Each row was made from one walk, in order. Every step used is in the known rows, and no mark comes twice. Write each row's walk.
Known rows:
mikorur zutar: [  1  -1   4  -2  -2   4   0  -5  -8  -5  -7   4  -9  -2 -12  17  -1  -2
  -9 -13   0   3   6  -6 -11   2   6  -4   3  -1  -4  -2   2   4 -11  -1
   4  -4   3  -5  -6  13]
kevomi mikorur zutar funo dufor mepif: [ 19 -10 -10 -22   0  13   0  -6   0  -1  -6   8 -26 -13 -11  19  -3   2
   2 -11  12  10  10   4 -16  -6  24  -3  -5  -1  -8 -13  11   0 -31  15
 -11  -2 -12  -4   6  15]
rizi dufor mepif mikorur suseme: [ 13 -11  -5   0   0  -7  -4  -9  -7  28   7  -6  -2  -8  -1  -4  -9 -16
 -11  -2  -9  24 -12  14 -11  28  16   0   0  -5  -8 -14  16   0   6   3
   3  11   8   9   5 -23]
zutar funo dufor mikorur suseme kevomi: [ 10 -10 -10 -13  -5  15  -2   0  -6  10  -1  11 -13   0   3   7   9  -1
  13  10  -2  20  13  19 -43  15  18  19 -17   5  -5 -14 -11   3  18  19
  -7   6 -18   8  10   3]
funo dufor mepif mikorur suseme: [ 12  -4 -17  -6  -8   9   0   4   3  28   6  -1   8   2  14  -8   1  -9
   0   2   0  30   0  19 -18  23  17   2  -1   6  -1 -15  10  -5   0  14
  -8  12   0  16   5 -10]
zutar funo dufor mepif: [  2   0 -13 -16  -1   6   1  -3   3  -2   1   7  -5 -10   9   3  -1  -9
  14   3   4  14   0  11 -18   3  23   6  -9  -1   1  -5  11   1 -14  20
 -15   4 -13   6  14  -8]
dufor mikorur zutar funo: [  4  -6  -7 -13  -2   9  -6  -6 -11 -14  -5  11 -16 -13 -13  26  -1  -7
   4 -14  -5   4   7  16 -34   9  13   2 -10  -1  -1  -7  -2   6  -8  12
   9  -6  -8 -12   2  14]
mepif mikorur: [ 14  -2 -13   1  -7   3  -6   2  -6   6   2  -7   7   2   0  12  -1  -5
   1  -2   2  11  -5  14   3  16   3  -1   6   4  -4  -8   1  -7   1  -2
  10   3   3   6  -2   4]
magok suseme kevomi mikorur zutar: [  9 -11   6  -6  -8   6  -9  -4 -11   2  -6   6 -34   8 -23  21  -2   9
 -16 -15   9   9  11  -3 -17  -2   4  -7  -1   9 -13 -27   0  -2  11   3
   5  -3   9   0  -1   5]
funo zutar: [ -6  -1  -4   0   3   5  -1  -3  -3   6  11   3  -7  -7  -8   2   7  -3
   2   3  10   7  -1  -9  -2  -9   4   0  -1  11  -6  10   0  -1   7  -2
  -3 -12  -2   0   7  -4]
mikorur zutar funo suseme magok: [  0 -18   5 -20  -7   2 -11  -7  -6  -4   5   4 -15 -20 -31  38  14  -4
  -4 -11  -6  -4   4   1  -6   9  18   5  -3 -19  -3  -4  -7   4 -23   9
  -7  -4   7  -2  -1   6]
dufor funo suseme kevomi: [ -4  -7   6  -1  -5 -10 -15 -15  -8   7   7   0   4  16   8  -2   4   4
  -8  -2  -6  -2   3   1   3  16  12  12   2 -17 -14  -3 -15  -3  11  -4
   2   1 -10  19  14  -2]
rizi dufor mikorur suseme: [  5  -8  11   7   0   0  -3  -5  -7  20   6   2  -9  -9  -5  -5  -4  -6
  -3  10 -10  10   3   7 -20  20   6   5  -5  -2  -3  -7   2   5  12   4
   2   0  -5   1   4  -9]
magok suseme funo zutar: [ -6   1   1  -4 -11   3  -4  -6 -19  11  11   8 -14  -8 -12   0  12 -10
  -3  -3  14  13  -7 -14 -23 -16   9  -6  -3  14  -4  -9  13   0  37   3
 -18 -10   3   2  13 -22]
rizi dufor mepif mikorur suseme kevomi: [ 17  -7  -6  -3  -3 -10  -6 -13 -12  26   0  -4  -8   0   0   3  -8 -12
 -13   4 -11  26 -12  18 -17  29  19   3  -4  -5 -16 -21   7  -1  19  -1
  11  14   3  15   7 -22]
magok suseme: [ -7  -4   2   1  -4  -1  -4   1  -3   2   2   4  -6   2  -2  -1   0  -7
  -4  -4   5   6   3   0 -12   5   2   2  -5   7   5 -13   8   2  18   9
  -4  -1  12   5   5 -18]
zutar funo: [  4  -6  -8 -11   5   4   1  -3  -1  -7   0   3 -10 -10  -4  14   0  -3
   6  -5   4   1   2   6 -12  -1   8   6  -8  -6   1  -4   4   5  -2   9
  -5   2  -2  -4   6   0]
dufor mepif mikorur suseme: [ 10  -6 -15  -7  -2  -1  -2  -2  -1  23   4  -1   6  -2   7 -10  -2  -9
  -5  -9  -7  22  -5  21 -14  19  12  -3  -3  -5   1 -14  11  -3  10   8
  -3  12  12   9   2 -20]
kevomi mikorur: [ 13  -6   1  -3   1   3  -3   2   3   6   1  -4 -11  -1  -8  -3  -2  11
  -2   0   7  -4   4   0  10 -11  -2  -4   2  -2  -4  -8   1  -6  -6  -4
  -4  -4  -3  -5  -2   9]
rizi dufor mepif: [ -1  -1   6   1   3 -15  -1 -13  -4   6   0   1  -7 -11   3  -6 -10 -13
  -6   7  -7   6 -13   2  -2   9  13  -4  -2  -6  -9   0  13   2  -6   2
   1   2  -4   3   9 -19]
mikorur dufor funo suseme: [ -8  -8  14  12  -3 -11 -27 -16   2   8  13   0  -2  10   5  -8   5  -7
 -13 -15  -6  -4  -1  -9   5  15   8   5   8 -20  -9   2 -12   3  -8   4
  -4 -11  -9  16  17  10]
rizi dufor: [ 2 -3 11  6 -1 -6 -1 -9 -5  5  1 -3 -8 -8 -5 10 -8 -4 -6 10 -1  2 -3 -6
  2  8  5  1  1 -1 -9  1  4  6 -4 -5  6 -1 -7  1  2 -2]
magok suseme kevomi mikorur dufor: [  8 -10  10   7 -11  -4 -27  -3  -3  11   1   6 -38   8 -13   4  -3   4
 -13 -10   9   0  -2  -6 -11  -5   2  -5  -3   9 -11 -28  -5  -3  18   9
   4  -4   4   6  10   2]
zutar funo suseme mikorur dufor mepif: [  2 -16   1 -17   0 -10 -25 -14   3   0  15   2 -27 -19  -1   9   0 -22
  -5 -20  -7  -9 -18  -4  -3   2  20   1  -4 -20  -5 -10  -4   6 -22  18
 -23  -5  10   6  17  -6]
zutar funo dufor mikorur: [  5  -4 -10  -9  -7  14  -4  -1  -2  -4   1   6  -5  -8   6   9   4  -4
  22  11   2  12   5  17 -24  11  16  12  -9  10   0  -5  -2  -1  -6  17
  -2  -1 -21   1   7  10]
funo dufor: [  0   0  -2   2  -6   9   1   3   1   4  -1   1   4   4   4   1   2   3
   8  14   7   8   7  -2  -2   3   6   3   3  11  -3   2  -1  -1 -11   5
  -6  -1 -12   9   0   7]
mikorur dufor funo: [ -2   4  14  16   1  -9 -16 -13   3   4   8   2  -1   8   3  -7  -1  -1
 -12 -13   2  -7   2  -8  -2   9   6  -2   4  -8  -8   1  -6   5  -1   4
   7  -5 -12  18  11  15]
kevomi mikorur zutar funo suseme magok: [ 13 -25   5 -22  -5   6 -14  -5  -2   4   7   3 -26 -23 -38  36  10   7
  -9 -11   3  -6   7   0   6   0  14   3   0 -19  -7 -10  -7  -1 -28   6
 -11  -7   5  -6  -4  16]
suseme mikorur dufor funo zutar: [ -3   5  10  10   6   0 -10 -11   4   5  27   2 -11  -4 -10  -1   5  -7
 -10  -9  11  -9   0 -24   5  -5  11  -3   4   5 -15  10 -12   6   6   0
  -4 -18  -3  26  16  22]
mikorur dufor: [  1   0   9  13  -3  -4 -16  -5   3   4   1   1 -16   2  -1   1   1  -5
  -5  -9  -1  -5  -5  -9  -4   1  -1  -6   3  -2  -5   0  -5   6  -8   6
   4  -5  -2   2   3  13]

Which walk is each row?
[ 16 -26  -7 -21  -4   3 -20  -9  -7   3   2  -1 -29  -3 -10  19   6   8
  -1  -3   2   1   1   4  -1  -4  10   9  -5 -17 -11 -17 -11  -4  -4   0
 -10  -2  -5  -7  11   2]	zutar funo suseme kevomi mikorur
[  2   0  11   8  -6  -6  -8  -8  -9   4   3   0  -5  -8  -4   5  -8  -9
   2  14  -8   4  -9   8 -10  15   5   4  -1   4  -9  -2   1   0   0  -1
  12  -6 -13  -3   3  -1]	rizi dufor mikorur
[ -2  -5   8  -4  -6   4   3   2  -1  -4  12   0  -9  -5  -8   4  -6  -9
  -5  -3   5  -2   1  -5  -3   1   2   0  -4  11   2 -14   4   1  18   6
 -11   0  21  15   3 -11]	magok suseme mikorur
[ 15 -13 -25 -18  -3  13   0  -1   1  19   6   1  -1  -8   7   4   0 -11
   8  -5   3  30   3  25 -29  21  26   6  -8  -3   1 -17  13  -1  -1  22
 -15  14  -2  14  11  -8]	zutar funo dufor mepif mikorur suseme
[ -6  -9   6   0  -1  -6 -12 -11  -1   5  13  -2  12  10   6  -7   4  -2
  -5  -8  -3  -3   5  -4   7  14   8   9   6 -19  -5   4  -8  -2   1  -1
 -10  -6  -8  15  13   0]	dufor funo suseme
[ -2   5  -4  -6  -5  -1   0  -1   4   7  -2   5   4   0  14 -12  -1  -6
   7   9   1  12  -3   6  -6   3  14   0  -2   5  -2   0   6  -5 -11  15
  -9   4 -13  10   6  -8]	funo dufor mepif
[  1   8   2  -6  -4   2   0  -9 -14   8   9   3  -7  -8 -12   0  14  -3
   1   1  10   6 -11 -14 -12 -19   9  -7   1   8  -8   4   7  -1  17  -7
 -16  -9  -9  -4   7  -3]	suseme funo zutar
[ 18 -15  -5 -17   3  15   1  -5  -2  -7  -4   6 -31 -13 -26  29  -3   8
  -7 -20  10   0  13  -1 -12  -9   8  -4  -2  -6  -6 -13   3   6 -19   1
  -4  -5  -1 -13  -1  23]	kevomi mikorur zutar funo
[ 15 -12   9  -8  -2   7   2  10   9  26  12  -2  -7 -11 -24  -1   9  18
 -10   4   6  -4  13   1   9  -4   2   1  -2  -6   2 -11  -2  -1   5   3
 -12   4  11   5  -8   2]	kevomi mikorur suseme magok
[ 17  -7   4  -8  -5   8  -4  -6 -10   0 -10   4 -27   5 -20  19  -1  14
 -13 -10   4   2   8  -3  -5 -10   6  -7   2   2 -16 -14  -7  -5  -5  -6
  11  -2  -2  -5  -7  22]	suseme kevomi mikorur zutar
[ 21   1 -12  -2 -17  16   0   0 -11  28   4  -5   6   2   2   2  12  -5
  -1   3   5  23   1   6 -22  10  15  -1   6   4  -4 -19  11  -4   9   1
 -14   9  -4  16   0   1]	mepif mikorur suseme funo dufor
[ 24 -12  -7 -19  -5  19  -3  -6  -7  -4  -9   9 -35  -1 -18  36   5  14
   0  -4  13  10  18  -1 -18  -4  19   5  -3   4 -17 -16  -7   3 -17   4
  -1  -2 -16  -2   2  32]	suseme kevomi mikorur zutar funo dufor
[  6   5 -12 -11 -25   3  -7  -6 -16  17   3   2   5   1   9  -6   1 -16
   2   2   5  26 -19  15 -26  14  24  -5   1  16  -3 -28  25 -14  15  15
 -12   9  -2  19  11 -24]	magok suseme funo dufor mepif mikorur
[ -3   8  -2 -10 -18   0   1  -7 -13  11  -1   6  -2  -2  11 -12   4 -10
   0   4   6  15  -9   0 -29  -2  21  -6  -4  11   1 -22  23  -8  14  19
 -22   6  -5  14  15 -27]	magok suseme funo dufor mepif
[  7 -22 -21 -23  -5   2 -21 -16 -11   0   2   1 -12 -12  -8  30  -2 -21
  -5 -27  -8  18 -11  20 -18  23  25   1   1 -19  -8 -16   5  -3 -23  12
   0   2   6  -3   9  -4]	dufor mepif mikorur zutar funo suseme
[ 11   2 -16  -7 -10   8  -5  -6  -6   7  -3   1   3   1   1  16  -2 -12
  -1  -7   0  24  -5  16 -12  22  22 -10   6   9 -11  -9   9  -7 -21  10
   7   5  -6  11  -1   9]	funo dufor mepif mikorur zutar
[ 13  -8 -21 -20  -3   3  -6  -9 -10  -5  -6   3 -12 -13  -9  30  -8 -16
  -5 -23  -3  17  -8  22 -25  18  23  -4  -4  -6  -5 -15  14   0 -15  12
  10   6   4  -2   5   3]	dufor mepif mikorur zutar funo
[  1   2   2   3 -11  14  -3  -3  -8  -1  -3   8  -3   1  -6  12   4  -4
   4   3  -1  14   9   5 -23  13  10   1   0  16  -6  -1  -6  -4 -16  12
   7  -5 -19   0  -4  24]	funo dufor mikorur zutar
[ 22  -1  -9  -4 -11   7  -2  -1 -14  25   3  -4   5  -1  -3   0   7  -4
  -8  -6   1  18  -7   8 -20   8   9  -6   3  -5  -1 -22  11  -2  18  -5
  -7   9   6   5   0  -8]	mepif mikorur suseme funo
[  0 -18   3 -17  -6  -3 -13  -1  -2   3  12   0  -7 -22 -19  21  15   0
   3   3  -5  -7  -2   6   7   8  13  11  -6 -19   1  -1  -5   0 -10   9
 -14  -3   4   2   3  -5]	zutar funo suseme magok
[ 11 -24 -17 -14  -9   9 -22 -11 -14  -1   1  -2 -13  -9 -17  42   3 -13
  -4 -22  -3  14  -1  13 -13  23  18   2   4 -14 -10 -12  -1   0 -19   2
   0  -4   6  -6   4  13]	mepif mikorur zutar funo suseme
[ -1 -11  12   6  -3 -15 -16 -24 -13  10   8  -4  -3   9   3   7  -5   0
 -14   7 -10   0  -1  -5   6  24  14  13   5 -19 -22  -2 -11   2   8 -11
   6  -4 -16  19  17  -4]	rizi dufor funo suseme kevomi
[  8   3 -17  -7 -11   2  -4  -1   0  11   2  -4  12   3  12  -1  -2  -9
   8   5   0  23 -10  19  -3  20  19  -1   3  10  -7  -8   8 -14 -10  11
   3   8  -8  15   4  -2]	funo dufor mepif mikorur
[ 18  -9 -18 -11 -11  22  -4  -4  -9  -3  -5  -1  -9  -5 -11  42   1  -7
   5 -10   8  22   8  14 -22  20  20   5   3   7 -10  -9   2   3 -20   6
   6   2  -9   5  -2  28]	mepif mikorur zutar funo dufor
[ 11  -3  -4  10  -9  -1 -24  -1  -3  10   5  -5  -5   5   0   9   0 -11
  -5 -11  -3   6 -13   6   0  14   3  -7  10   1  -9  -7  -3  -5  -8   1
  15  -2   2   5   1  14]	mepif mikorur dufor
[  7  -7  18  10  -6  -6 -22 -11  -3  11   7   5 -24  17  -4  -2  -4   8
 -20 -15  13   0   6  -6  -9   7   6   0  -2   1 -14 -24  -6   0  22   6
   8  -5  -4  23  16   9]	magok suseme kevomi mikorur dufor funo
[ 13 -10 -12   1  -3   9  -4   2  -1  21   6  -5   5   2   0   1  -1  -6
  -5  -6  -1  17   3  14  -9  19   2   2   2  -3   1 -15   3  -1  15  -2
   0   8  11   6  -1  -3]	mepif mikorur suseme
[  1 -16  -5 -17  -7   2 -21 -16 -21  -9  -5  10 -25  -3 -12  36   6 -10
   1 -13 -16   6   1  16 -33  14  19  10  -8 -11 -13 -14 -15   0  -5   9
   6  -5  -9  -9   8   7]	dufor mikorur zutar funo suseme kevomi
[  7 -10   6  -5  -1   4  -5 -14 -17  -9  -4   8 -25 -20 -19  34  -7 -13
  -2  -6  -7   8   1   9 -30  19  17   3  -7  -3 -11  -6   3  11 -13   4
  15  -7 -12 -11   4  12]	rizi dufor mikorur zutar funo
[  2 -22   5  -7  -5   2 -20 -19 -18  -2   4   4 -28 -19 -20  34  -3 -15
  -3  -7 -11   7   0   6 -24  24  19   9  -2 -14 -12  -4  -4   9 -18   5
   3 -11 -10 -13   8   7]	rizi dufor mikorur zutar funo suseme
[ 16 -25   1  -9  -4  -1 -37 -13  -4   9   4   1 -43  -2 -13  19   4   2
  -5 -13   2  -3  -5  -3  -4  -4  11   3  -2 -19 -17 -17 -16   1 -13   8
  -7  -8  -5  -6  12  13]	zutar funo suseme kevomi mikorur dufor
[ 10  -4   4   1  -2 -11 -18  -7   8  13   3   3 -22  -6   1 -13  -5  -1
  -9 -13   2  -3 -13  -4   2  -9   6 -13   1  -6  -7 -11   3  -4 -17  12
  -3  -5  -2  -3   7   2]	kevomi mikorur dufor mepif
[  6 -12   2 -16  -1  13   2  -3  -7 -17   5   6 -28 -17 -24  35  -5 -11
 -10 -22   8  -1  11  -5 -25   4  15   0 -10   4  -1 -20   9  13   1  11
 -10  -4  20   7   3   1]	magok suseme mikorur zutar funo
[ -1 -15   4 -18 -13   2 -19  -6 -11  -5   5   9 -12 -22 -28  34  13  -6
   2  -7 -14  -2  -1  13 -15  17  17   6  -6 -12  -1  -4 -10  -2 -17  17
   0  -7  -1  -6  -1   8]	dufor mikorur zutar funo suseme magok
[ 10 -17  10   2 -10  -7 -35 -10  -3  17   3  -2 -34   9  -8   6   6   7
 -11  -6   0  -3  -7  -8   8  -5   3  -1   6 -13 -17 -12 -20  -7 -10   0
  -1 -11  -4  -2   8  14]	funo suseme kevomi mikorur dufor
[  4 -19   4  -8  -4   1 -24 -11   1  -3  15   0 -31 -16 -10  21   4 -16
  -3 -13  -3 -14  -8  -9  -2   0  14   3   0 -17  -6  -8 -12   9 -18   8
 -19  -9   9   4   9   8]	zutar funo suseme mikorur dufor
[  8  -6  -9 -11  -2  15   0   0   2  -4   0   3 -10  -6   1  16   5  -2
  13   8   9   8   9   3 -15   4  14  11  -6   3  -2  -3   2   5 -10  11
 -10   1 -15   6   7   9]	zutar funo dufor
[ -5 -10  11  -8 -10  -8 -12   1   1  11  12  -2   4 -10 -16   8  14   1
  -2   8  -6  -8  -5   2  17   9   5   6   1 -11   1   4 -10  -7  -8   5
 -10  -3   7   5  -3  -7]	funo suseme magok
[  2  -7   8  -2  -8 -13 -24  -9  -2  12  -1  10 -36   5  -4  -6  -5  -3
 -13 -12   5   6 -11   2 -15  -2  10  -9  -7   4 -10 -28   4  -5  15  19
   2  -1   6   7  13 -13]	magok suseme kevomi mikorur dufor mepif
[  5  -9   2  11 -14 -12 -37 -17  -9  15  12  -5  -1  19   5  11   4  -7
 -13 -15  -6   6 -12   7   1  31  14   4  10 -14 -21 -13 -20  -7   4  -2
  16  -3  -9  27  15  16]	mepif mikorur dufor funo suseme kevomi
[ 14  -6  -3  -6 -10   4  -2   9   1  24  11  -6  12  -8 -16   9  10   4
  -8   3  -2  10   1  17   2  25   7   5   0  -3   2 -12  -1  -4  12   2
   3  11  16  13 -11  -4]	mepif mikorur suseme magok
[ 13  -3   4  -2  -4 -13 -22  -9   1  12  -3   8 -30   3  -1  -6  -5   5
 -10  -9  -1   0 -13   1  -5  -8   9 -11  -1  -5 -16 -17  -4  -6  -3  10
   6  -1  -7   1   8   7]	suseme kevomi mikorur dufor mepif
[ 11  -4  -6   1  -4 -11  -7 -10  -8  12   4  -8   2  -9   1   5 -13 -16
  -4   5  -6  18 -21  16   0  24  15  -4   3  -2 -13  -8  15  -8  -4   1
  13   6  -1   9   5 -14]	rizi dufor mepif mikorur
[ 12  -3  13  11   1  -1 -17  -9   7   9  10  -1 -12   6  -4  -8  -3   8
 -14 -15  12  -9   5 -10   9  -1   3  -5   5 -10 -11  -7  -6   0  -8  -1
   4 -10 -13  13  10  26]	kevomi mikorur dufor funo
[ 22 -14  -7 -19   2  10  -2  -9 -12  -8  -8   7 -40  -6 -22  35  -2  12
  -7 -15   9   3  10   1 -16  -9  12  -2  -6  -5 -16 -18  -5   5  -5   3
   8  -2  -6  -8  -1  22]	suseme kevomi mikorur zutar funo
[  9 -14  10  -7  -6  -1 -15 -19 -13   5   3   0 -14  14 -14  15   2  14
 -21 -17   1  -2  12  -8   3   6  11   2   7 -16 -20 -11 -14  -4  -5 -10
   2  -8  -9  11   6  25]	dufor funo suseme kevomi mikorur zutar
[  8   1   4  -5   0  11   7  -3  -5  -9   2  -2 -14  -8 -18  25  -5  -7
 -13 -11  -1  -6   6 -11  -1  -2   6  -7   3   2  -6  -4  -3   6 -10  -3
  -3  -5  13   4  -7  20]	suseme mikorur zutar
[ 16 -14   1  -5   3   8  -1   4   6  21   5  -1 -15  -2 -10  -8   2  11
 -10  -5   8   5  15  -2  -3  -7  -1   0  -2  -7   1 -12   2   4   6   1
 -14   1   5  -4  -2   0]	kevomi mikorur suseme
